What can hang from each mark:
K_460: K_333 K_430 K_870
K_870: K_77 K_460
K_529: K_430 K_870
K_333: K_529
K_430: K_460
K_77: K_333 K_430 K_870

Each row was made from one small tree. The marks that hang from a mark follow it in brackets, in the order of their numbers. Every link used is in the known rows. Write each row's tree.
In the rows, 128 means zero.
Known rows:
K_77{K_430 K_870{K_460}}: [115   4 146 107 125 132 130  90 139 139 117 134 124 102 113 121]
K_333{K_529{K_430}}: [123 147 138 137 105 135 100  66 103 158 162 128 151 143 105 118]
K_870{K_77}: [ 98 136 113 161 120 120 109  63 126 135 125 196 135 144 118 132]
K_529{K_430{K_460} K_870}: [133  92 113 167 124 135 184 159 125 130 144  89  78 151  96 125]
K_460{K_333}: [107 172 101 126 122 123 114  50 154 165 131 181 157 167 139 139]
K_430{K_460{K_333{K_529} K_870{K_77}}}: [128 168 141  74 131 114  94 121 118 104 145 206 151 105 203 135]
K_333{K_529}: [124 166 165 127  92 136 114  44 115 160 161 204 164 142 125 121]
K_333{K_529{K_430{K_460}}}: [119 133 179 110 100 122 140  89 112 150 177 151 119 135 114 112]
K_460{K_870}: [134 127  72 145 126 122 152  50 118 140 117 172 161 159 110 130]
K_77{K_333{K_529} K_430 K_870{K_460}}: [141  74 180  78 117 154 105 144 135 133 111  98 166  69 136 119]
K_333{K_529{K_870}}: [151 152 150 159 100 159 129 115 108 138 154 154 144 135 134 127]
K_529{K_430 K_870{K_77 K_460}}: [125  74 123 187 144 120 154 197 119  94 124  75  69 116 103 130]
K_529{K_430{K_460{K_333}}}: [102 139 114 109 131 109 140 101 151 154 147 129 111 159 126 131]
K_77{K_333{K_529{K_870}} K_430}: [160 141 125 136 115 188  89 161 121 138 115  79 164 106 144 124]
K_870{K_460{K_333 K_430}}: [123 123 133  87 146  98 149  97 147 140 121 143 110 154 120 123]
K_870{K_77 K_460{K_333{K_529} K_430}}: [124 146 178  71 141 104  81 127 117 110 137 161 121 108 163 121]

Which tree is each row?
[133 113 157 149 119 140 115 191  96 100 160 107  87 105 139 123] -> K_333{K_529{K_430{K_460} K_870{K_77}}}
[135 150  56 199 147 153 108 206 123 103  87  24 122 127 103 140] -> K_529{K_430 K_870{K_77{K_333}}}
[130 156  96 122 141 114 161 153 135  99  90 156 141 121 134 136] -> K_430{K_460{K_870{K_77{K_333}}}}
[134 131 140 142 134 122 175 162 161 128 130 136 104 138 145 139] -> K_529{K_870{K_460{K_333}}}
[145 180 145  97 125 126 129 157 115  98 117 169 163  97 160 129] -> K_430{K_460{K_870{K_77{K_333{K_529}}}}}
[128  49 132 103 132 144 138 140 157 134  85  86 145  93 110 125] -> K_77{K_333 K_430 K_870{K_460}}
[119 152 173  95 122 110 113 116 136 145 162 119 133 124 141 123] -> K_870{K_460{K_333{K_529{K_430}}}}
[126 130 133 117 153 105 150 161 135 106  83 113 114 122  96 122] -> K_870{K_77{K_333} K_460{K_430}}
[146 139  32  95 163 117 109  73 115 131  97 124 157 167 133 131] -> K_460{K_333 K_430 K_870}
[ 95 140 152 119 137  95 124 116 159 121 126 189 117 124 154 139] -> K_870{K_77 K_460{K_333}}
[132 132  97 173 144 138 150 236 133  98 104  47  88 119 110 135] -> K_529{K_430{K_460} K_870{K_77{K_333}}}
[137  78 128 177 132 124 190 172 129 124 133  68  78 139  83 124] -> K_529{K_430 K_870{K_460}}
[147 168 104 142 127 156  80 152 114 137 150  69 138 136 153 134] -> K_460{K_333{K_529{K_430 K_870}}}
